Each row was made from one walk, in order. Every step used is in the known rows, and no mark comes twice. Write each row's walk.
Known rows
G > W: [  0   8 -21  -8   1  -8   7 -21  24   1  -3  11  -3  10  -3   3  -3   7
   5   8   6  16   7  20 -30]
A > G > W > H > Y: [-20  -6 -26  17   0  18  -7   6  10 -11 -12  -6   1   0  -8 -13  -7  12
  -4   5 -17  29  19  15   9]
H > V > N > Y: [-36 -26 -25  -5  -2   2   1 -33  23  15  -9   2  21   9  -7  -2  -8  19
  -9  13  -4   4  -4  -1   7]
V > H > G > A > C > Q: [-19 -19   1  11  -7  15  14 -24   3   8   1  -6  14  27 -23   2  -4  23
  10   3  -6  20  -8  16  24]
E > A > G > H: [  2  -2 -15  -6   4  26  14  11  35   6 -11  11  13  14  -8 -14  -6   5
   8  10   2  22   4   2 -19]
V > W > G > H > Y: [-38 -14 -21   5  14  21   6  -8  21  -1   2  31  26  19  -3 -24  -9  24
   6  10   5  19  14   0  25]
Q > C: [ -5  11 -11  -5  -2 -29  14 -23  20  10   8  13   1  18 -11   3 -17  18
  12  23  -1  24   7  10 -22]
A > C: [ 24  16  -9  -1   4 -23  16 -19  25  11   0   9  -4  15 -14  10 -14  12
  16  13 -18  27   2   1 -28]
A > G > W: [  2   9 -22   3   0  12   5  -5  14  -1  -8  12  -8  19  -9 -10 -11   6
   1   3  -9  26  14  21 -20]
C > A > G > H > V > W: [-38 -21 -29   2  -2  43  21  -2   6   4   7  16  26  22 -13 -13 -11   2
  -6   0 -23  10   2  14  46]
A > G > W > H > V > N: [-44 -10 -34  -2 -16  22   0  11  -7   2  -3   0  19  17  -9   3  -1  21
 -14   6  -8  20   7  24  48]
Y > H > V: [-13   4 -27 -22 -14 -12  19 -11  29   3   6   3  22  11   5  14  -1  -6
  15  16  -4   5 -12  -5  12]
E > A > C > Q: [ 18   5  14  -8 -10   6  21 -34  22  33  -9  -6 -12  14  -7   3  -3  11
  10  13 -23  23   8  -3 -44]
E > A > G: [  9   9  -5 -13  -4  19  20  -5  30  15 -10   5 -10  18  -2 -13 -14   7
   2  14 -11  30   5 -10 -41]
Q > C > A > G: [-15   5  -2   4  -2   5  22 -20   1   5  11  13  -1  16 -15 -13 -22   7
   0  15 -31  25  22  17 -11]
Y > H > G: [ -9  10 -27 -17 -16  -8  23  -7  26  -1   5   7  18  23   3   6 -10  -7
  16  12   0  12 -12  -3   7]
N > Y > H > V > W > G > A > C: [-36 -25  14  19   5  24  19 -21   6  15  -2   9  27 -10  -6 -16   7  25
  -3  15  -1  14  -5  12  55]
A > C > Q > E: [ 17   9   2 -12   7 -22  21 -32   2  13   7   9  -8  29 -17  10   3  35
   6  11 -20  24   6   8 -41]
C > A: [-10   3 -11 -18   5  -6  26 -34  22   0  11   7   3  11   2   2  -9   0
   7   9 -18   9  10   5 -39]
Y > H > V > N: [-30  -3 -27 -26 -17  -5  15 -11  16  11  10  16  29  17   0  20   2   9
   6  10  -7   2 -15   5  30]
E > A > C: [ 29  13   6  -8  -3  -5  19 -20  33  24  -9   3  -9   2  -9   5  -8  11
   9  17 -11  30  -3  -8 -41]
N > Y > H: [ -3  -6 -12  -8   0 -11  15 -18  34   4  -7   1  14  -3   1  -3  -3   9
  14  16  -6   2  -5   9 -18]
N > Y > H > G > A > C > Q > E: [-15 -23  17  16   5   5  16 -30  -1   3  -3  -7  13  -1 -18   0  20  30
  -4   1  -3  11  -7  20   7]
V > W > G > A > C: [-17   4  15  10  16   9  25 -18   4  13  11  26   2  15  -8 -10  -3  35
   6  11   0  32   9  13   7]
H > G: [-10   8 -29 -11  -6  -9  16 -20  28   1   1   2   6  31   0  -2 -19   0
   8  13   5  20  -2 -10 -14]
Q > C > A > G > W > H: [-30   0  -6  11  -9  12  14  -2 -17  -4   7  -2   4   0 -13 -11  -8  17
  -9  14 -19  23  26  46  17]
G > A > C > Q: [ -3  -6  14  12  10  -4  17 -35  10  12   2  -1  -5  12 -13  11   7  16
  15   1 -17  20  13  16 -27]

Which walk is each row?
[-46  -8 -16   6  -3  10  25   1   8   1   9  -5  14  18  -3  -2  -2  28
  -2   8  13  20 -12  13  37] => V > W > H > G > A
[-58 -29   2   5   5  28  19 -20  13   7   1  10  30  -4   7 -21   9  22
  -4  17  15   3  -4  10  44] => N > Y > H > V > W > G > A
[-16   2  -2  12  -5  15  12 -19  -8   1   5  16  -5   6 -16 -15 -14   6
 -10   8 -22  24  25  39  -5] => Q > C > A > G > W
[-25 -14 -38   3  -2  29  12  10  16   7  -1  18  24  32 -14 -10 -12  11
   0   4  -8  19  -5   7  48] => A > G > H > V > W
[-23   1 -21 -15  17  -4  13  -4  27 -10   7  22  29  23   5 -11  -5  14
  18  18  21  16  17   3  -9] => W > G > H
[-38 -18 -21  11  -1  18  11  -6   3  -4   8   9  29  12 -18 -11 -12  -3
  -3  12 -15  17  14  17  41] => Q > C > A > G > H > V
[-17 -12 -20   7 -13  10   4 -18  23  -3 -16  -3  17  -4  -2 -11  -3  -3
  -2   8  10   4  -5  22  15] => N > Y > H > G > W
[ -4   1  -3  16   6  -5  14 -20  17   0   0   0   4  10 -16   6  -6   8
   7   4   2  30  -4   1   2] => H > G > A > C
[-37 -12  -8  28  -6  21  -1  -9 -13  -9   1  -2   3 -14 -16 -19 -10  13
 -13   8 -30  27  30  34  28] => Q > C > A > G > W > H > Y
[-44 -37 -35   0   6   8  -5 -16  27   6  -9   7  42   6 -13   0   1  21
  -4   7   9  -2  -5  10  30] => G > H > V > N > Y
[-49 -27 -28  -7  -5  -2   2 -14  16   9  -6 -15  29   3  -4   3  -1  30
 -10  20  -2   5  -5   4  29] => W > H > V > N > Y
[-36 -11   3  20 -10  17  26 -13 -11  17   6 -13   7  23 -14   4   2  32
   1   3 -15  23  -2  21  44] => V > W > H > G > A > C > Q
[-28 -13  -7 -15 -16  32  10  -2  -8  10 -10 -21   3  13  -1  -9  19  27
 -23  12   1  22   9  14   4] => C > Q > E > A > G > W > H > V
[ 10  11   0 -34   6 -12  23 -19  30  12   0  10  -5  12  -2   1   5  30
  -4  19  15  22  -8  -7 -60] => Q > E > A
[-18 -13 -13 -11  -4  -3  13 -15  20  11  -3  16  21   2  -6   4   0  23
   5  10 -10  -2  -7  18  -1] => V > N > Y > H
[-22  -4 -26   6   1  -3  -7 -10  19  -9  -8  -6   5  -8  -3   0   1  15
   2   8  -2  19  12  15   0] => G > W > H > Y
[ -6   4  -9  -5 -11  26  11  12  14   6 -15 -10  -5   2   0 -12   0  14
  -7  14  -1  28   9  17 -12] => E > A > G > W > H
[ -3   4  -1  12  -4  -4  21  -8  14  -2   4   5  16   2 -13  12   2   3
  14   3  -1  21 -13  10  23] => Y > H > G > A > C
[-18 -17 -22  -9  -7  -4   9 -23  35   4  -9  -8  24  -4   2  -1  -2  -1
   6  18  -4  -1 -11  -2  11] => N > Y > H > V
[-12 -23  -5   0  10  35   3  -7  16   4 -13   9   8  15 -14 -20  10  23
  -7  -1 -10  22  13  -3 -23] => C > Q > E > A > G > H > Y
[ 32  16  11 -20   6 -15  22 -17  22  19  -3  11  -9   6 -15   6   3  33
  -1  17  -1  32 -10  -5 -49] => Q > E > A > C
[ -9   4 -12  -9   5  16  25 -18  11  -1   7   9  -3  20  -5 -10 -17  -2
   2   5 -33  19  17   5 -28] => C > A > G
[  2   3   7 -32   0  -1  26 -33  19  19   0   2  -8  23   1  -1  10  28
  -3  14   1  15   3  -3 -64] => C > Q > E > A
[-11   7 -25   1  -4   9   7  13   5  -7  -5  -5   1  13  -5  -5  -5  16
   0   9  -7  27  14  26   1] => A > G > W > H
[-17   5  -2  -6  -1 -16  23 -34  12   7  15  11   3   8  -8  -1 -14   9
   5  18 -16  15  14  18 -21] => Q > C > A
[-28  -9   1  16  -4   2  17 -16  -2   3   3 -25   9  14  -9   9   5  19
   8   6  -9  23   7  13  18] => W > H > G > A > C > Q
[-24  -8   6   7   6  -8  20 -13 -13  -3   9 -16   8  17 -15  10  16  42
  -4   6   2  26   0  15  11] => W > H > G > A > C > Q > E
[-26  -2 -10  -3  -4   0  22  -9  22  -9   8   4  19   7   1   5   5  -2
  13   3  14  11 -12   8  12] => Y > H > G > A
[-10   2 -13   1   0  27  15 -18   3  -5   1  11  -6   9  -7 -12  -8  -4
  -7  -1 -24  17  20  28 -21] => C > A > G > W
[-19  -3  21   7  15   5  19 -35   2   8   8   5   2  18  -3  -7   6  21
  13  11  -7  25  27   9 -22] => W > G > A > C > Q
[-10  -6   8   8   8  -4  19 -32  -5   4   7   1   1  23 -19   7  10  30
  -3   0   0  26   1  10 -11] => H > G > A > C > Q > E
[ -2 -14 -13  -1  17  25   3   7  28  -4 -13  18  11   3 -17 -19   4  23
  -7   4   2  29   2  -7 -19] => Q > E > A > G > H > Y
[-31 -14 -18  -5   0   9  14 -11  21  -7   5   4  22  24 -12  -3  -6  21
   7   8  21  15 -18   9  18] => V > H > G > A
[-23   7 -32 -12  -9 -14  18   0  20  -5   3 -14  14  24   3   4 -13  11
   8  19   5  21  -3  -6   9] => W > H > G
[-28  -4 -34   0 -12  14   1   9   6  -6  -7 -13  12  12  -3  -4  -4   7
  -7  12  -5  24   8  15  29] => A > G > W > H > V
[-32  -7   6  10   8  15  20 -23   3  15   9  16  13  14  -7  -9  -2  26
  -2  14   3  29   3   2  36] => H > V > W > G > A > C
